What can hang from each mark
W: N
A: D
N: Q W Z
D: A B K N S
F: D
B: D

Every row comes from one small tree of marks. The marks that hang from a mark follow it in brackets, in alphabetical order. Every link used is in the known rows. Which tree was each row made from?
Known rows
A{D{B K N{Q} S}}: -0.05  -1.13  +1.89  -3.15  +2.37  -0.44  +1.70  +3.72  +0.98  -5.40  -3.78  +1.01  -0.19  -5.75  +1.06  -0.92  +0.05
A{D{S}}: +0.08  -0.81  +1.66  -1.26  +1.17  -0.33  +0.74  +2.43  +0.88  -1.31  -3.35  +0.02  -0.35  -4.23  +1.44  -0.97  -0.20
D{B N S}: -0.07  -0.76  +0.30  -2.70  +1.00  -0.07  +1.84  +3.41  +0.25  -5.30  -3.00  +1.07  +0.27  -4.62  -1.49  -0.57  -1.00
B{D{N{Q}}}: +0.74  -0.14  +2.29  -1.60  +1.03  -1.23  +0.86  +2.39  +0.65  -0.90  -0.94  +0.25  +0.57  -4.08  +0.46  -0.92  -0.12
A{D{B N S}}: +0.21  -0.97  +0.89  -2.15  +2.11  +0.04  +1.78  +2.95  +0.66  -4.49  -3.48  +1.11  +0.31  -4.88  +0.89  -1.25  -0.63
A{D{B K N{Q W}}}: +0.60  -0.51  +1.43  -2.54  +3.81  -0.38  +1.43  +3.09  +1.04  -6.52  -3.06  +2.81  +0.35  -2.64  +1.69  -0.53  +0.55
D{N{Q W Z} S}: +1.26  -0.34  +1.61  -2.24  +0.80  +0.79  -0.19  +4.16  +0.75  -4.41  -0.74  +1.22  +0.29  -1.03  -0.72  -1.24  -0.49
A{D{B K}}: -0.26  -0.98  +0.69  -1.86  +2.83  -0.54  +1.51  +2.21  +1.05  -3.44  -4.10  +1.48  +0.29  -3.78  +1.64  -0.16  +0.42
N{Q Z}: +1.00  -0.49  +1.19  -0.93  -0.59  +1.51  -1.10  +2.77  +1.13  -1.26  +0.12  +0.03  +1.65  +0.13  -0.30  -0.33  +0.32
A{D{K N}}: +0.14  -0.65  +1.53  -1.27  +4.23  -0.44  +1.10  +2.53  +0.71  -2.87  -3.57  +1.53  +0.06  -2.49  +1.83  -0.60  -0.69
W{N{Q Z}}: +0.82  -1.19  -0.92  -1.05  -0.75  +2.46  -0.28  +3.64  +1.48  -1.87  -0.78  +1.73  +2.08  +2.12  -1.11  +0.44  -0.35
D{A B K N{W Z} S}: -0.70  -0.31  -0.72  -3.43  +2.85  +0.66  +2.79  +6.13  +1.13  -6.07  -3.90  +2.71  +0.26  -2.54  -0.32  -0.97  -1.69
A{D}: +0.32  -0.48  +1.22  -0.50  +2.13  -0.09  +0.58  +1.73  +0.82  -1.39  -2.81  +0.84  +0.37  -2.24  +1.83  -0.60  -0.13
B{D{A K N{Q} S}}: -0.55  -0.15  +2.66  -2.88  +1.04  -1.70  +2.09  +4.72  +1.04  -0.97  -2.73  -0.33  -0.56  -6.42  +0.72  -1.25  -0.91
A{D{N S}}: +0.32  -0.70  +1.72  -1.41  +2.29  -0.11  +1.08  +2.85  +0.60  -2.66  -3.16  +0.58  -0.12  -3.91  +1.29  -1.34  -1.03
N{Z}: +0.53  -0.75  -0.39  -0.12  +0.73  +1.47  -0.48  +2.03  +0.83  +0.37  -1.19  +0.52  +1.59  +0.64  -0.24  -0.36  -0.56
F{D{N{W}}}: +0.25  -0.63  +1.85  -0.50  +3.43  -0.92  +0.96  +2.29  +0.20  +1.78  -1.56  +0.90  +0.16  -1.55  +1.30  -0.23  -2.12

Which tree is each row?
-0.40  -1.12  +1.88  -1.87  +2.08  -0.90  +0.92  +2.86  +1.06  -1.42  -4.28  +0.15  -0.85  -4.87  +1.61  -0.68  +0.01 -> A{D{K S}}
+0.47  -0.58  +0.54  -1.40  +3.09  +0.31  +1.63  +2.21  +0.63  -4.58  -2.95  +1.96  +1.02  -2.85  +1.28  -0.81  -0.52 -> A{D{B N}}
-0.22  +0.19  +1.57  -2.96  +2.18  +0.47  +1.34  +6.51  +1.25  -4.66  -2.50  +1.59  -0.27  -1.54  +0.20  -1.12  -1.61 -> D{A K N{Q W Z} S}
-1.37  +0.10  +1.35  -2.34  +2.67  -0.62  +2.37  +5.64  +0.67  -2.91  -4.32  +0.70  -0.93  -3.77  -0.07  -0.56  -2.53 -> D{A K N S}
+0.17  -1.44  +1.36  -3.06  +2.24  +0.39  +1.40  +3.87  +1.15  -4.90  -3.36  +0.91  +0.48  -5.06  +1.02  -1.25  -0.14 -> A{D{B K N{Q Z} S}}
+0.48  -0.52  +2.72  -2.35  +0.08  -1.49  +1.04  +3.10  +0.69  -0.76  -1.44  -0.59  -0.13  -6.14  +0.09  -1.33  -0.12 -> B{D{N{Q} S}}
-1.56  -1.11  +1.45  -2.35  +2.77  -1.13  +3.00  +4.66  +0.58  +0.75  -3.87  -0.09  -0.31  -5.96  +0.92  -0.42  -2.92 -> F{D{A B K N S}}
-0.76  -0.25  +1.84  -2.46  +1.72  -1.72  +2.41  +4.38  +0.90  -0.15  -3.37  -0.08  -0.55  -6.23  +0.73  -1.22  -1.35 -> B{D{A K N S}}
+0.25  +1.43  +0.32  -0.57  +3.39  +0.35  +1.68  +4.16  +0.48  -4.29  -1.94  +3.11  +0.50  +1.61  +0.62  -0.48  -2.19 -> D{A N{W}}
-0.28  +0.02  +1.66  -1.87  +0.78  -1.17  +2.18  +3.99  +0.74  -0.02  -2.41  -0.18  -0.05  -5.61  +0.57  -1.57  -1.61 -> B{D{A N S}}
+0.21  -1.15  +2.39  -2.87  +0.87  -1.18  +0.92  +3.70  +1.03  -0.26  -1.99  -0.54  -0.02  -6.04  +0.22  -1.35  -0.15 -> B{D{K N{Q Z} S}}
-0.93  -0.53  +0.49  -3.81  +1.22  +0.89  +2.52  +6.52  +1.19  -5.84  -3.25  +0.97  +0.61  -4.50  -0.69  -0.94  -1.65 -> D{A B K N{Q Z} S}
-0.56  -0.58  +1.34  -2.37  +1.54  -0.90  +2.09  +4.52  +1.06  +0.48  -2.90  -0.18  +0.05  -5.48  +0.69  -1.60  -1.48 -> B{D{A K N{Z} S}}
-0.83  +0.48  +0.76  -2.90  +2.80  -0.04  +2.74  +5.24  +0.90  -6.85  -3.12  +2.30  +0.70  -2.56  -0.05  +0.13  -1.29 -> D{A B K N{Q}}
-0.55  -1.35  +1.09  -2.62  +1.89  -0.76  +1.66  +2.94  +1.11  -3.32  -4.61  +0.66  -0.44  -5.89  +1.24  -0.55  +0.40 -> A{D{B K S}}
-0.97  -0.58  +2.07  -1.02  +2.05  -0.70  +2.09  +4.16  +0.34  +2.71  -2.59  -0.75  -0.21  -4.36  +1.14  -0.81  -3.47 -> F{D{A N S}}
